What can hang from each mark
J: N
Y: V
F: V
X: N
E: F W
N: J L X
W: E
V: L Y
L: H V Z

Every row comes from one small tree of marks. The marks that hang from a mark follow it in brackets, in alphabetical order. Every link used is in the known rows. Which tree was each row made from?
Known rows
J{N{L{H V Z}}}: [ 2.00  2.82 -1.87  1.62  5.26 -2.10  0.35  0.88  1.82  0.52  1.50 -1.14
  3.22  1.22  1.90  4.76  1.36 -4.37 -1.95]
F{V{L{H Z} Y}}: [ 1.14 -3.46 -1.72 -0.05  4.57 -2.73 -0.75 -3.42 -1.08 -0.78 -1.63 -1.39
  3.31  2.45  0.84  3.50  2.11 -4.97 -2.57]
F{V{L}}: [ 1.82 -1.61 -1.47 -1.37  1.61 -1.19 -1.31 -2.69  0.41 -0.18 -2.96 -1.54
  2.01  0.17 -0.16  2.21  2.43 -4.18 -1.23]
X{N{L}}: [-0.26 -0.79 -0.17  0.08  2.58 -0.64 -1.41 -1.10 -0.91  0.75 -0.92 -2.79
  2.41 -0.74 -1.37  2.80  1.05 -3.36 -0.78]
Y{V{L{H Z}}}: [ 0.90 -0.45 -1.40  1.29  4.29 -1.21 -1.18 -0.28 -1.35  0.08  0.12 -0.80
  2.75  0.96  2.29  3.15  2.49 -4.44 -1.77]
N{X}: [-1.27 -1.24  0.63 -1.67  0.72 -0.97  0.34  1.49 -0.58  0.01 -0.86  0.99
  0.84 -0.84 -0.12  2.47  0.99  0.63 -1.04]
W{E{F{V{L{H Z} Y}}}}: [ 0.96 -1.39 -3.71  0.17  5.09 -2.55  0.64 -3.91 -0.80  0.12 -3.81 -2.17
  2.94  1.35  0.50  2.77  2.65 -5.21 -4.19]
W{E{F{V{L{Z} Y}}}}: [ 2.03 -2.91 -2.96 -0.49  3.71 -2.36  0.43 -4.19 -0.61 -0.34 -5.48 -2.53
  3.34 -0.91  1.14  2.29  2.53 -3.96 -3.55]
E{F{V} W}: [ 1.61  3.01  0.67 -0.84 -0.38 -0.50  1.87  2.63  1.26 -0.26 -3.64 -2.49
 -0.32 -0.59 -0.38  1.71  3.76 -1.40 -1.60]
N{L X}: [ 0.33  0.31  0.08 -0.60  2.23 -1.61 -0.57  0.65  1.46  0.13 -0.63  1.05
  2.15 -0.15 -0.81  2.20  0.04  0.26 -1.12]
J{N{L X}}: [ 1.19  1.96 -0.41 -1.77  1.88 -1.00 -0.29  0.58  0.91  0.12 -0.92  0.56
  2.46  0.03  0.25  3.41 -0.15 -0.42 -1.33]
J{N{L{H V{Y} Z} X}}: [ 1.46  1.34 -0.83  0.65  7.11 -2.67  1.10 -0.05 -0.38 -0.99  0.66  0.32
  3.09  1.33  1.40  5.41 -0.30 -2.72 -2.51]
L{H V Z}: [-0.42 -0.35 -0.84  1.72  4.13 -1.97  0.92  1.53  0.35  0.41  1.53 -0.60
  1.73  0.40  1.52  3.76  2.43 -3.23 -1.71]
F{V}: [ 2.19 -0.54 -0.30 -0.82  0.94 -1.28 -0.81  0.03  1.27  0.29 -2.93 -0.63
  0.77 -0.08 -1.52  2.55  2.89 -2.69 -1.16]
E{F{V{L{H Z} Y}} W}: [ 0.85  0.03 -0.74 -0.19  3.12 -2.01  1.99 -0.79 -1.06 -1.27 -2.43 -3.36
  2.15  1.80  1.91  2.58  2.95 -3.76 -3.03]
E{F W}: [-1.26  2.19  0.58 -0.92 -0.49  0.58  2.20  2.96 -0.33  0.24 -1.72 -2.49
 -0.43 -1.19  1.19  1.54  2.76  0.15 -1.64]
W{E}: [-1.25 -0.62 -1.35 -1.00  0.71  0.40 -1.50 -1.77 -0.24  1.75 -1.63 -0.02
  0.93 -1.87 -0.67  2.06  1.60 -2.55 -2.25]
N{J}: [ 0.75 -0.32 -0.23 -1.08  0.44 -1.58  0.24  0.28 -0.98  0.08 -0.97  0.35
  1.73  0.98  0.05  2.74  1.38 -0.99 -1.69]
J{N{L{H Z} X}}: [ 0.52  1.80 -0.69 -0.55  2.77 -2.74  0.42  2.01  1.20  0.32  1.54  0.73
  4.12  1.93  1.33  3.97  0.21 -1.29 -1.97]
F{V{L{H}}}: [ 0.87 -0.04 -2.22 -0.78  3.14 -1.37 -1.27 -2.48  0.39  0.34 -1.25 -1.26
  1.48  2.32 -0.76  2.73  2.54 -5.19 -1.86]

Write each row's tree
[ 2.15  2.26 -0.36  1.53  4.98 -4.78  1.48  1.93  1.60 -0.90  1.98  1.80
  4.02  2.29  0.46  3.79  0.04 -1.59 -2.28]  N{J L{H V Z} X}
[ 1.92 -2.09 -0.56  0.61  2.80 -0.94 -1.35 -0.49 -1.06 -0.39 -1.57 -0.97
  3.08 -1.14  2.91  2.60  2.40 -3.45 -1.20]  Y{V{L{Z}}}
[ 0.46  3.45 -1.31 -0.75  1.64 -0.67  1.55  0.05  0.40 -0.23 -2.01 -3.17
  0.38  1.61  0.30  1.84  3.42 -4.01 -2.32]  E{F{V{L{H}}} W}
[ 1.46  0.18  0.12 -1.32  1.31 -2.58  0.18  1.88  1.38 -0.16 -0.27  0.45
  4.48 -0.20  1.96  3.47  0.04 -0.14 -1.37]  J{N{L{Z} X}}
[ 0.62 -3.55 -0.06  1.03  4.71 -1.60  0.80 -0.62 -1.41 -0.82 -1.18 -1.16
  1.77 -1.34  1.98  4.00  1.66 -2.21 -1.71]  L{V{Y} Z}
[ 0.57  1.18 -1.77  0.64  4.71  0.37 -1.62 -1.53 -1.78  0.34 -0.53 -0.59
  0.68  1.07  0.48  3.09  2.33 -4.87 -1.64]  Y{V{L{H}}}
[ 1.70 -1.26 -3.35 -1.13  4.19 -0.79 -0.01 -5.22 -1.14 -0.07 -6.25 -2.45
  1.20 -0.73 -0.55  2.24  2.36 -4.25 -3.42]  W{E{F{V{L Y}}}}
[ 1.93  1.61 -2.15 -0.55  1.48 -1.12  0.50 -0.53  1.59  1.18 -5.08 -1.34
  0.49 -1.20 -1.87  1.93  3.44 -2.62 -2.67]  W{E{F{V}}}
[ 1.28  1.45 -0.08  0.62  4.54 -1.70  0.02  0.62  1.93 -0.41 -0.53  0.68
  1.41 -1.12 -0.68  2.89  0.23 -0.92 -1.07]  N{L{V} X}
[ 0.14 -2.50  0.16  0.78  2.06 -2.12 -0.86  0.08 -0.46  0.45 -0.23 -2.81
  4.48 -0.96  0.33  2.88  1.26 -3.11 -0.86]  X{N{L{Z}}}
[-0.27 -2.09 -0.88  1.64  6.03 -1.81  0.92 -0.45 -1.64 -0.33  0.50 -0.73
  1.33  0.74  1.37  4.46  1.77 -3.39 -2.35]  L{H V{Y} Z}
[ 2.81  0.43 -1.21  2.40  7.11 -3.75  0.62 -1.28 -0.14 -0.92  0.77  0.16
  3.70  2.97  0.41  4.55  0.32 -3.64 -3.03]  N{J L{H V{Y} Z}}
[-1.66 -2.52 -1.95 -0.13  2.53 -1.93 -0.27 -1.14 -0.79  0.53  1.21 -1.15
  3.41  1.55  2.58  2.65  1.81 -3.45 -1.90]  V{L{H Z}}
[ 1.31  0.16 -0.12 -0.26  2.00 -2.02 -0.68 -1.15 -1.44  0.06 -0.86 -1.91
  3.39  0.89 -1.50  3.10  0.48 -3.27 -1.37]  X{N{J L}}
[ 1.84  2.16 -0.66  0.85  7.49 -3.02  0.89 -1.28 -0.74 -1.41  0.25  1.83
  1.67  2.85 -1.44  4.40 -0.85 -2.00 -2.87]  N{J L{H V{Y}} X}
[ 0.88  2.77 -0.58 -0.29  3.16 -3.25  0.22  0.83  0.82 -0.13  1.11  2.32
  2.63  3.56 -1.63  3.00 -0.36 -0.70 -2.26]  N{J L{H} X}
[ 2.03 -0.11 -2.15 -0.63  3.45 -0.82  0.57 -2.53 -0.37  0.34 -6.07 -1.48
  0.07 -0.89 -1.95  2.65  2.82 -2.78 -3.37]  W{E{F{V{Y}}}}
[ 1.19 -1.68 -1.81 -0.06  2.62 -2.98 -0.63 -1.35  0.81  0.03 -0.59 -1.23
  3.58  2.03  0.99  2.77  2.71 -5.09 -1.92]  F{V{L{H Z}}}
[-1.12  0.81 -0.97  0.75  4.13 -0.84 -1.24 -1.01 -1.14  1.19  0.89 -2.39
  2.01  1.40 -1.91  3.40  1.15 -4.68 -1.37]  X{N{L{H}}}
[-0.74 -0.33 -1.23  1.05  6.60 -0.31  0.37 -1.55 -2.06 -0.05 -0.15 -0.66
 -0.74  0.95 -0.28  4.47  1.51 -3.66 -2.26]  L{H V{Y}}
[ 3.20 -1.14  0.42  0.90  5.46 -4.23  1.33 -0.28 -0.16 -2.13 -0.85  1.32
  4.11  0.61  0.90  3.99 -0.74 -0.68 -2.34]  N{J L{V{Y} Z} X}
[ 0.27  3.46 -1.06 -1.21  3.25 -1.30 -0.06  0.92  0.65  0.56  0.84  0.87
  2.02  2.10 -0.40  3.93 -0.08 -1.68 -1.89]  J{N{L{H} X}}
[ 0.51  1.75 -1.24 -0.87  3.77 -0.47  1.52 -2.12 -1.56 -0.97 -3.05 -3.20
  0.04  2.12  0.11  2.50  2.78 -4.16 -2.95]  E{F{V{L{H} Y}} W}
[ 1.99  3.13 -0.66 -0.71  4.10 -1.07  0.42  0.81  1.27 -0.39 -0.64  0.18
  1.77 -0.90  0.58  4.10  0.11 -1.66 -1.16]  J{N{L{V} X}}
[ 1.72 -1.67  0.00 -0.85  1.84 -1.75  1.79 -0.99 -0.99 -1.79 -4.21 -3.69
  2.55 -0.19  2.61  2.05  2.83 -2.69 -2.46]  E{F{V{L{Z} Y}} W}
